Each row was made from one path, in order. Every step used is in the known rows, and no mark comes twice. Write each row's path.
Known rows
sopet, vukav, zanazal, nunom: .10, -.13, -.12, .00, .49, -.14, -.10, -.08, .26, -.14, -.15, .30, -.33, -.37, -.28, -.23, .24, -.29, .10, .07, -.12, -.10, .06, .12, -.01
fikud, zanazal, vukav, sopet: .06, -.31, -.05, .01, .08, -.04, -.08, .07, .03, -.22, -.21, .22, -.11, -.20, .04, -.32, .32, -.34, .03, .13, .05, -.03, -.38, .21, -.13
vukav, zanazal, nunom, zago: .04, -.36, -.07, .15, .37, -.21, -.26, -.15, .45, .08, -.11, .23, -.33, -.23, -.07, -.12, .33, -.16, .04, .22, -.12, -.29, -.03, .25, -.21
zago, vukav, sopet: -.07, -.44, .03, .28, .15, -.17, .04, -.03, .20, -.17, -.29, .17, -.08, -.29, .04, -.18, .33, -.06, -.03, .30, .22, -.17, -.35, .20, -.10
fikud, zanazal, vukav, zago, nunom, sopet: .11, -.42, -.20, .26, .33, -.20, .01, -.12, .23, -.15, -.25, .04, .02, -.30, -.02, .06, .39, .10, .08, .08, .01, -.42, -.30, .42, -.16
pekepo, sopet, vukav: -.10, .03, .00, .30, .60, .03, .06, .10, .05, -.11, -.26, .20, -.12, -.61, .03, -.16, .37, -.16, .02, -.09, -.04, -.05, -.21, -.23, -.05
pekepo, sopet: -.12, .14, -.01, .31, .32, -.05, -.01, .20, .01, -.05, -.36, .11, .01, -.54, -.09, -.04, .25, -.04, -.04, .02, -.03, -.02, -.34, -.09, .06
pekepo, sopet, fikud, zanazal, nunom, zago: .05, -.25, -.06, .26, .31, -.13, -.33, .03, .25, .17, -.15, .04, -.19, -.48, .10, -.20, .42, -.29, .00, .10, -.15, -.13, -.21, .32, -.28
nunom, sopet, vukav, zanazal: .03, -.30, -.11, .13, .62, .02, .02, -.06, .29, -.26, -.15, .41, -.25, -.31, -.14, -.11, .33, -.10, .02, -.05, .07, -.33, .00, -.10, -.03
fikud, zanazal, nunom, zago, vukav, sopet: .02, -.56, .04, .28, .13, -.18, -.08, -.09, .27, -.05, -.23, .14, -.22, -.29, .11, -.24, .39, -.15, -.03, .37, .15, -.21, -.40, .35, -.22
sopet, vukav, zago, nunom, zanazal: -.04, -.18, -.07, .18, .53, -.26, .18, -.19, .36, .12, -.34, .06, .03, -.59, .08, .01, .41, .09, -.12, .21, .14, -.44, -.32, .26, -.17
fikud, zanazal, vukav, sopet, pekepo: -.14, -.15, .03, .10, .18, -.18, -.26, .10, .25, -.28, -.17, .09, -.21, -.26, -.05, -.15, .32, -.20, -.08, .05, .16, .03, -.24, .07, -.19
fikud, zanazal, nunom, sopet: .15, -.30, -.18, .17, .26, -.04, -.17, -.01, .06, -.16, -.33, .14, -.02, -.41, -.13, -.05, .24, -.17, .04, -.10, -.01, -.18, -.13, .46, -.20
sopet, vukav, zago, nunom, zanazal, fikud: .02, -.13, -.31, .21, .28, .00, .12, -.22, .23, .02, -.26, .26, .00, -.66, -.06, -.08, .11, .02, -.27, .20, .14, -.33, -.06, .21, -.35
vukav, sopet, fikud, zanazal, nunom, zago: .06, -.40, -.04, .22, .27, -.13, -.35, -.02, .27, .12, -.10, .07, -.20, -.41, .12, -.27, .41, -.30, .01, .12, -.11, -.16, -.18, .41, -.33
fikud, zanazal: .03, -.04, -.12, .16, .21, .13, .12, .07, -.03, -.03, -.30, .25, .03, -.45, .07, -.22, .33, -.30, -.14, -.19, .08, -.07, -.17, .10, -.08
fikud, zanazal, nunom: .14, -.04, -.15, .05, .19, -.05, -.08, .01, .03, -.01, -.28, .17, -.13, -.46, -.15, -.27, .25, -.39, .00, -.04, -.08, .03, -.08, .34, -.09
nunom, zago: -.11, -.34, -.05, .30, .35, -.10, -.14, -.08, .32, .10, -.18, .19, -.10, -.27, .12, -.05, .36, -.06, -.04, .06, -.03, -.30, -.09, .12, -.26
pekepo, sopet, fikud, zanazal: .05, .06, -.09, .27, .26, .13, -.09, .31, -.11, .01, -.21, .04, .11, -.69, .16, -.25, .42, -.38, -.10, -.22, .02, .03, -.32, .15, -.11
pekepo, sopet, fikud, zanazal, vukav, zago: .15, .01, -.18, .05, .24, -.11, .09, .09, .14, -.02, -.07, -.04, .01, -.27, .05, -.23, .17, -.26, .21, .09, -.11, -.17, -.44, .25, .09
vukav, zago: -.01, -.10, -.15, .19, .34, -.13, .22, -.04, .24, -.04, -.13, .07, .08, -.27, -.05, -.14, .04, .02, .15, .07, -.05, -.29, -.22, .20, .11
sopet, pekepo: -.25, .02, -.01, .23, .32, -.17, -.17, .07, .31, -.18, -.23, .09, -.10, -.37, -.12, -.01, .26, -.03, -.13, -.10, .13, -.04, -.01, -.03, -.12
zago, nunom, zanazal, vukav, sopet: .01, -.36, -.01, .01, .18, -.21, -.11, -.04, .18, -.13, -.28, .16, -.09, -.26, .02, -.18, .38, -.15, -.02, .30, .11, -.17, -.42, .28, -.20

Which path is each row?
.05, -.39, -.07, .33, .18, -.23, .02, -.20, .42, .14, -.30, .10, -.24, -.29, .10, -.06, .49, -.17, -.01, .27, .14, -.30, -.23, .31, -.18
fikud, zanazal, nunom, zago, vukav
-.02, -.03, -.07, .27, .56, -.09, .23, .01, .20, -.06, -.10, .06, -.05, -.45, .02, -.19, .12, -.02, .17, .08, -.10, -.23, -.32, .00, .12
pekepo, sopet, vukav, zago
.01, -.24, -.10, .16, .33, -.13, .15, -.11, .41, -.13, -.22, .34, -.24, -.20, -.16, -.05, .34, -.07, -.04, .20, .21, -.34, -.11, -.02, .10
zago, vukav, zanazal
.06, -.37, -.09, .36, .20, -.22, -.08, -.12, .39, .15, -.22, .03, -.20, -.36, .16, -.09, .52, -.22, .00, .23, .13, -.27, -.23, .36, -.22
sopet, fikud, zanazal, nunom, zago, vukav
.01, -.23, -.07, .13, .25, -.08, -.34, .23, .04, -.15, -.05, -.01, .10, -.44, .11, -.32, .37, -.35, .09, -.03, -.02, -.02, -.25, .29, -.22
zanazal, vukav, sopet, fikud
-.01, -.14, -.12, .21, .55, -.09, .25, -.08, .24, -.08, -.08, .11, -.01, -.36, .04, -.21, .12, -.05, .17, .02, -.06, -.28, -.19, .07, .06
sopet, vukav, zago
.09, -.28, -.12, .20, .57, .04, -.06, -.04, .09, -.19, -.24, .21, -.15, -.52, .01, -.17, .37, -.25, .06, -.18, -.04, -.17, -.07, .14, -.23
fikud, zanazal, nunom, sopet, vukav
.00, -.43, -.17, .37, .41, -.23, .01, -.12, .28, -.16, -.27, .03, .08, -.35, -.06, .11, .33, .24, .05, .07, .01, -.45, -.23, .40, -.16
vukav, zago, nunom, sopet
-.01, -.21, -.16, .20, .34, -.39, .14, -.18, .36, -.04, -.16, .00, -.04, -.27, -.06, -.06, .40, .10, .11, .25, -.09, -.35, -.28, .27, -.02
zanazal, vukav, zago, nunom
.03, -.38, -.06, .16, .48, -.19, -.23, -.16, .45, .07, -.08, .25, -.38, -.27, -.03, -.16, .37, -.20, .05, .17, -.13, -.28, -.03, .18, -.23
sopet, vukav, zanazal, nunom, zago
.17, -.14, -.22, .02, .16, -.06, -.15, .09, .05, -.09, -.18, .06, -.02, -.30, .09, -.16, .52, -.41, .07, -.09, -.03, -.12, -.26, .29, -.20
zago, nunom, sopet, fikud, zanazal, vukav
.06, -.25, -.33, .22, .34, .10, .02, -.18, .24, -.24, -.13, .45, -.20, -.49, -.23, -.13, .13, -.02, -.20, .09, .06, -.30, .13, .00, -.27
zago, nunom, sopet, vukav, zanazal, fikud
.03, -.19, -.17, .19, .30, -.33, .17, -.15, .31, -.01, -.15, .02, -.05, -.30, -.02, -.09, .42, .05, .07, .22, -.07, -.31, -.31, .28, -.03
fikud, zanazal, vukav, zago, nunom
-.07, -.40, -.05, .39, .23, -.21, .07, -.18, .45, .11, -.30, .13, -.17, -.24, .15, .02, .47, -.03, -.03, .25, .19, -.38, -.22, .17, -.17
nunom, zago, vukav
-.18, -.23, -.04, .35, .40, -.31, -.20, -.03, .43, -.24, -.21, -.04, -.09, -.38, -.13, .14, .32, .21, -.06, .01, .12, -.26, -.14, .21, -.20
vukav, zago, nunom, sopet, pekepo
.05, -.05, -.14, .22, .26, .14, -.06, .22, -.07, -.01, -.19, .09, .13, -.61, .18, -.29, .42, -.40, -.10, -.27, .05, -.02, -.18, .21, -.16
sopet, fikud, zanazal
-.18, -.15, .05, .11, .21, -.23, -.28, .08, .30, -.28, -.17, .09, -.20, -.23, -.11, -.11, .28, -.13, -.05, .09, .14, .01, -.20, .05, -.17
zanazal, vukav, sopet, pekepo
.01, -.04, -.32, .14, .12, .13, .03, -.11, .11, .01, -.36, .34, .07, -.61, -.10, -.07, .00, -.10, -.33, .07, .19, -.21, .00, .17, -.35
nunom, zanazal, fikud
.13, -.01, -.19, -.08, .09, .00, .01, .04, .02, -.07, -.25, .21, -.11, -.17, .01, -.19, .38, -.45, .05, -.08, .00, -.06, -.21, .12, -.07
fikud, zanazal, vukav
.14, -.39, -.18, .16, .32, -.16, -.17, -.09, .28, -.20, -.30, .18, -.16, -.29, -.24, .03, .25, -.06, .08, .09, .05, -.32, -.10, .40, -.12
zago, vukav, zanazal, nunom, sopet
-.09, -.18, -.07, .39, .56, -.33, .20, -.13, .33, -.03, -.15, .00, -.06, -.52, .00, -.08, .43, .20, .05, .22, -.09, -.32, -.31, .11, -.01
pekepo, sopet, vukav, zago, nunom
.00, -.32, -.02, .01, .12, -.13, -.11, .05, .09, -.24, -.21, .20, -.10, -.15, -.04, -.26, .27, -.24, .08, .19, .02, -.07, -.33, .18, -.12
zanazal, vukav, sopet
.06, -.08, -.16, -.06, .23, -.24, -.03, -.10, .24, .05, -.35, .13, -.07, -.26, -.02, .01, .46, -.20, -.02, .17, .08, -.26, -.28, .22, -.17
zago, nunom, zanazal, vukav
.01, -.28, -.06, .14, .30, -.17, -.33, .15, .12, -.09, -.11, -.05, .10, -.53, .14, -.24, .49, -.27, .02, .08, .03, -.11, -.33, .37, -.29
zago, nunom, zanazal, vukav, sopet, fikud
.15, -.06, -.21, .00, .21, -.12, .20, -.03, .18, -.04, -.10, .07, -.02, -.14, .01, -.21, .13, -.23, .20, .09, -.08, -.23, -.34, .25, .10
fikud, zanazal, vukav, zago
.05, -.20, -.18, .22, .34, -.33, .08, -.10, .29, -.01, -.10, -.06, .00, -.37, .03, -.13, .47, -.01, .09, .18, -.09, -.30, -.32, .33, -.07
sopet, fikud, zanazal, vukav, zago, nunom
.15, -.06, -.22, .02, .22, -.11, .11, .04, .17, -.04, -.04, -.01, .03, -.21, .07, -.24, .17, -.29, .22, .05, -.07, -.21, -.34, .30, .06
sopet, fikud, zanazal, vukav, zago
.15, -.03, -.17, .08, .24, -.05, -.21, .10, .02, .00, -.20, .07, -.05, -.57, -.06, -.32, .31, -.47, .02, -.10, -.11, .06, -.07, .40, -.15
sopet, fikud, zanazal, nunom
.05, -.40, -.19, .28, .36, -.26, -.03, -.13, .28, -.16, -.25, .01, .04, -.26, -.07, .10, .35, .17, .11, .10, -.02, -.44, -.26, .40, -.16
zanazal, vukav, zago, nunom, sopet
-.08, -.22, -.06, .23, .34, -.27, -.29, -.03, .45, -.27, -.25, .08, -.26, -.31, -.24, .10, .28, -.01, -.04, .04, .16, -.18, -.06, .22, -.18
zago, vukav, zanazal, nunom, sopet, pekepo
.13, -.24, -.16, .20, .53, -.07, .17, -.09, .21, -.12, -.09, .07, -.05, -.38, .02, -.20, .14, -.12, .21, .00, -.08, -.30, -.24, .28, -.01
fikud, zanazal, nunom, sopet, vukav, zago
.02, -.11, -.34, .20, .19, -.02, .11, -.21, .23, .04, -.29, .24, .05, -.62, -.11, -.06, .07, .06, -.29, .23, .15, -.32, -.08, .26, -.33
vukav, zago, nunom, zanazal, fikud
-.01, -.19, -.08, .09, .60, .01, .09, -.06, .29, -.22, -.11, .43, -.27, -.33, -.13, -.19, .32, -.16, .01, -.03, .05, -.25, .01, -.20, .02
sopet, vukav, zanazal
.05, -.30, -.19, .29, .41, -.18, -.29, .11, .18, -.11, -.08, -.14, .17, -.49, .09, -.07, .44, -.09, .13, -.06, -.07, -.29, -.23, .46, -.23
zanazal, vukav, zago, nunom, sopet, fikud
.03, -.06, -.29, .19, .32, .17, .03, -.06, .16, -.20, -.14, .46, -.20, -.52, -.24, -.20, .05, -.13, -.19, .08, .03, -.16, .07, -.15, -.17
pekepo, sopet, vukav, zanazal, fikud
-.19, -.32, .10, .29, .24, -.33, -.29, -.04, .48, -.17, -.19, .03, -.30, -.30, -.05, -.08, .34, -.04, -.08, .27, .19, -.09, -.22, .18, -.24
zanazal, nunom, zago, vukav, sopet, pekepo
.03, -.31, -.02, .19, .49, -.19, -.25, -.11, .43, .08, -.10, .21, -.39, -.34, -.04, -.15, .37, -.17, .05, .22, -.15, -.24, -.11, .13, -.19
pekepo, sopet, vukav, zanazal, nunom, zago
